Every row comes from one small tree of marks. The marks that hang from a mark follow it in brackets, in the order of their numbers. Every link used is in the known rows. Which tree was each row made from?
Known rows
q239{q658{q637} q837}:  -7  -9  -6  14 -12  -7 -18 -16 -14 -23  -7  -6   1   0 -20 -14 -11   5   0  -8  11
q315{q597 q658{q637}}:  -2   8 -12  15 -13  -5  -9  15 -16  12  -8  -3   9  -3 -16  16  15 -18  16  -4  11
q637{q837{q120}}:   7   6  -2  -7  -6  17 -13   7   0  10  -6  -4  -2  -3   1   4  19  -2  -4  -8   4
q239{q658{q120}}:   7  -9 -15   8  -4   4   4   6   3  -1  -7   0  -8  -4  -5  -4  -8  18   5  -8  11
q637{q597 q658}:  -2  -1  -1  -3 -18   4  14   6  17  14  -3  -1   1 -14   0  16 -10  -3  -4   4  -6
q658{q120 q637{q597}}:  -9   3  -2   4 -10 -10  13  18  -5   1   3  -6  -3 -16  -5  24  -2   2  10 -12  -6
q120{q837{q637{q597{q315} q658}}}:   7   1 -13  -6 -42  -6   6  -4  19  -8   3  -4  25 -32 -22   9 -16 -24   2  -6  -4
q837{q120 q637}:   9   3  -9  -1 -15   5 -19   0  -9  -3  -2 -11   1   4  -1   2  13   9   4  -5  -7
q597{q637}:  3 -2 -7 -5  6  0  5 -2  6  7 -2  1 -7 -7  5 12  0 -7  5 -8 -4
q637{q597{q315} q658{q120} q837}:  10   0 -14 -11 -20   9  26  23  29  21  -1   7   9 -36 -15  22 -13 -12   5 -13  -2
q658{q120{q837{q637{q597{q315}}}}}:   8   3 -13  -3 -30 -10  12   4   7 -12   7  -7  14 -27 -20   8 -12 -10   9 -19   3
q315{q597 q658{q637} q837}:  10  17 -15  12 -21  -3  -2  12 -19  19 -23  -5   7   0 -14  16   6 -19  18  -7  18
q597{q315{q658 q837}}:  22  13 -20   7 -16   6  14   7   0  13 -17  -3  14   2 -21   0 -15 -16   9 -10  17
q837{q120 q637{q658}}:  12   0 -17  -1 -29  10 -14   6   1   4  -4  -9   9  -6  -2   3   5   6   3  -1 -11
q315{q597 q658 q837{q120 q637}}:  24  20 -25   7 -31  12 -14   8 -17  25 -28 -11   2  10  -8  11  16  -1  14  -8  16
q837{q120 q637{q597}}:   3   7  -2  -4 -19   3 -10   2  -2   4  -2 -13  -4  -1   1  17  13   8   2  -5 -10
q637{q597 q837}:  -4   7   6 -11  -5   5   7  -1  14  12  -6   4  -4 -17  -1  19   2 -13  -4  -6   0
q315{q658{q120} q837}:  19  13 -25  12 -18  11  18  15  -5  16 -22  -4  -3   2  -9   1 -19   3   9 -17  19
q837{q637{q658}}:   8  -3 -15  -2 -25   0  -3  -1   9  -2  -5   0  12 -16  -5   4 -10  -4   4   0 -12
q315{q597 q658 q837{q120}}:  20  20 -18  10 -20  15  -6  15 -16  33 -25  -9  -4  16  -5   8  17   0   8  -6  26
q658{q637{q597{q315{q837}}}}:   5  10   1  -3 -15 -13  14   8  -4   5  -8  -7  12 -11 -16  21  -8 -20  13  -8  -1
q658{q120 q637{q597{q315} q837}}:   1   4  -6  -8 -11  -7  15  24   7   5   4   1  11 -33 -21  27  -1 -18  14 -20  -3
q120{q837{q637}}:   2   3  -8   0 -24  -5 -12 -15  -3 -21  -1  -6  11 -14  -8  -8  -4 -13   0  -7   2

Write each row's tree
 27  16 -23   8 -20  15   3  15  -8  19 -18 -11  11  12 -18   0   0  -5   8 -11  19 => q597{q315{q658 q837{q120}}}
  6  -1 -15   0 -38   1  -7 -11   8 -15  -3  -4  16 -22 -10  -6 -13 -16  -1  -4  -1 => q120{q837{q637{q658}}}
 -1  -6 -14  14 -22  -5  -5   0 -10 -24  -4  -8   4 -18 -16  -7  -6  -3   6 -16  17 => q239{q658{q120{q837} q637}}
 12  -5 -23  -5  -9   4  15  21  13  29  -5   7  -7 -23   4  24   2   0  15 -10   2 => q315{q597{q637{q658{q120}}}}
  9  -3 -17  -5 -17  15  13  17  18  14  -8   8   2 -27  -4   6 -10  -4   2 -11   2 => q637{q658{q120} q837}
  4  -8 -15   8 -18  -2 -20 -27  -4 -22  -9  -3   0   0 -16 -19 -16  12  -1  -7   7 => q239{q658 q837{q637}}
 31  17 -30   6 -32  10  -6   9  -9  10 -20 -13  16   6 -21   2  -1  -7  14 -14  11 => q597{q315{q658 q837{q120 q637}}}
 15  17 -16   9 -16   7   4   7  -7  28 -25   0  -1   6  -7   7   3 -11   9  -4  23 => q315{q597 q658 q837}
  4  -4 -11  -2 -13  -5  10  15   9   1  -6   1   8 -32 -25  21  -3 -11  14 -19   5 => q239{q658{q120 q637{q597{q315} q837}}}
 20  18 -23   6 -27   1  -4   2  -9  19 -27  -2   6   0 -11  11   0 -11  16  -6  14 => q315{q597 q658 q837{q637}}
 -9   9  -4  13 -18  -5   5   9  -6   5  -6  -9   5  -7 -14  23  -1 -16   7  -8   2 => q315{q658{q637{q597}}}
-11   4  -2   7 -24 -10   9   9  -7 -12   5  -9   1 -23 -10  13  -5 -10   4 -17   6 => q658{q120{q837} q637{q597}}
 16   3 -26  11 -10   4  18  23   3   9   0  -1  12  -7 -23   3 -11  -2  12 -16  12 => q597{q315{q658{q120}}}
 -4   5  -1  -3 -28  -7  -4 -15   4 -14   0  -8   5 -17  -7   7  -5 -14  -2  -8   0 => q120{q837{q637{q597}}}
 21   9 -26  -3  -8  19  -1  14   9  23 -10  -2   7 -11 -15  17  12 -22   8 -21  11 => q597{q315{q658} q637{q837{q120}}}
 21  14 -11  -4 -23   5 -17   4 -15  18 -20  -9  -2   7   2   9  19   5  13  -4   7 => q315{q597 q837{q120 q637}}
  9  -6 -24   0 -22   6  16   6  16   2  -1   1   0 -29  -1   6 -18  -9   1 -18   7 => q597{q637{q658{q120{q837}}}}
 11  -7 -25  -3  -9   7  20  15  17  15  -3   4  -5 -22   3  16 -14   2   8 -13  -5 => q597{q637{q658{q120}}}
 24   1 -23 -11 -15   5  22   6  18  20 -14   3  11 -17  -6  13 -20 -19  11  -9   1 => q597{q315{q837} q637{q658}}
  6   1 -17   2 -26  -3  -3  -4  -3 -20   1  -5   6 -18  -9  -5  -9  -2   5 -17   6 => q658{q120{q837{q637}}}
 -3   5   4 -11  -9  -9   5  10   6   3   2   1  16 -27 -20  25   4 -30   9 -10  -6 => q658{q637{q597{q315} q837}}
 11   4  -7 -13 -23  16   6  17  21  25  -2  -2  11 -22 -12  20   6 -13  -2  -6  -2 => q637{q597{q315} q658 q837{q120}}
 -3  -5  -2   3 -11 -13   4   4   2  -6  -1  -5  13 -14 -22  16  -1 -11  12  -4   1 => q239{q658{q637{q597{q315}}}}
 -3   2   0   0 -18   7 -15   5  -3   5 -12 -10  -3 -12  -9  20  19  -5   2 -10   5 => q239{q658{q637{q597 q837{q120}}}}
 -6   9   6  -5 -15   5 -10  12  -5   8  -4  -9  -2 -13  -4  25  21 -12   1 -11  -4 => q658{q637{q597 q837{q120}}}
 14  20 -16  14 -26   7 -12  19 -26  24 -23 -14   4  10 -11  16  21 -10  16  -9  20 => q315{q597 q658{q637} q837{q120}}
  5  -2  -5  -6 -17  -1  19  12  21  15   4   1  14 -18 -13  17 -12 -10   2   2  -6 => q637{q597{q315} q658}
  3   7 -20  17 -15  -4   2  28 -16  14  -6  -3   3  -9 -16  19   9  -6  21 -13  13 => q315{q597 q658{q120 q637}}
-12  -5   1  11 -16  -9  -9 -15  -8 -15  -5  -8  -5  -5 -18   1 -12   4  -1  -6   8 => q239{q658{q637{q597}} q837}
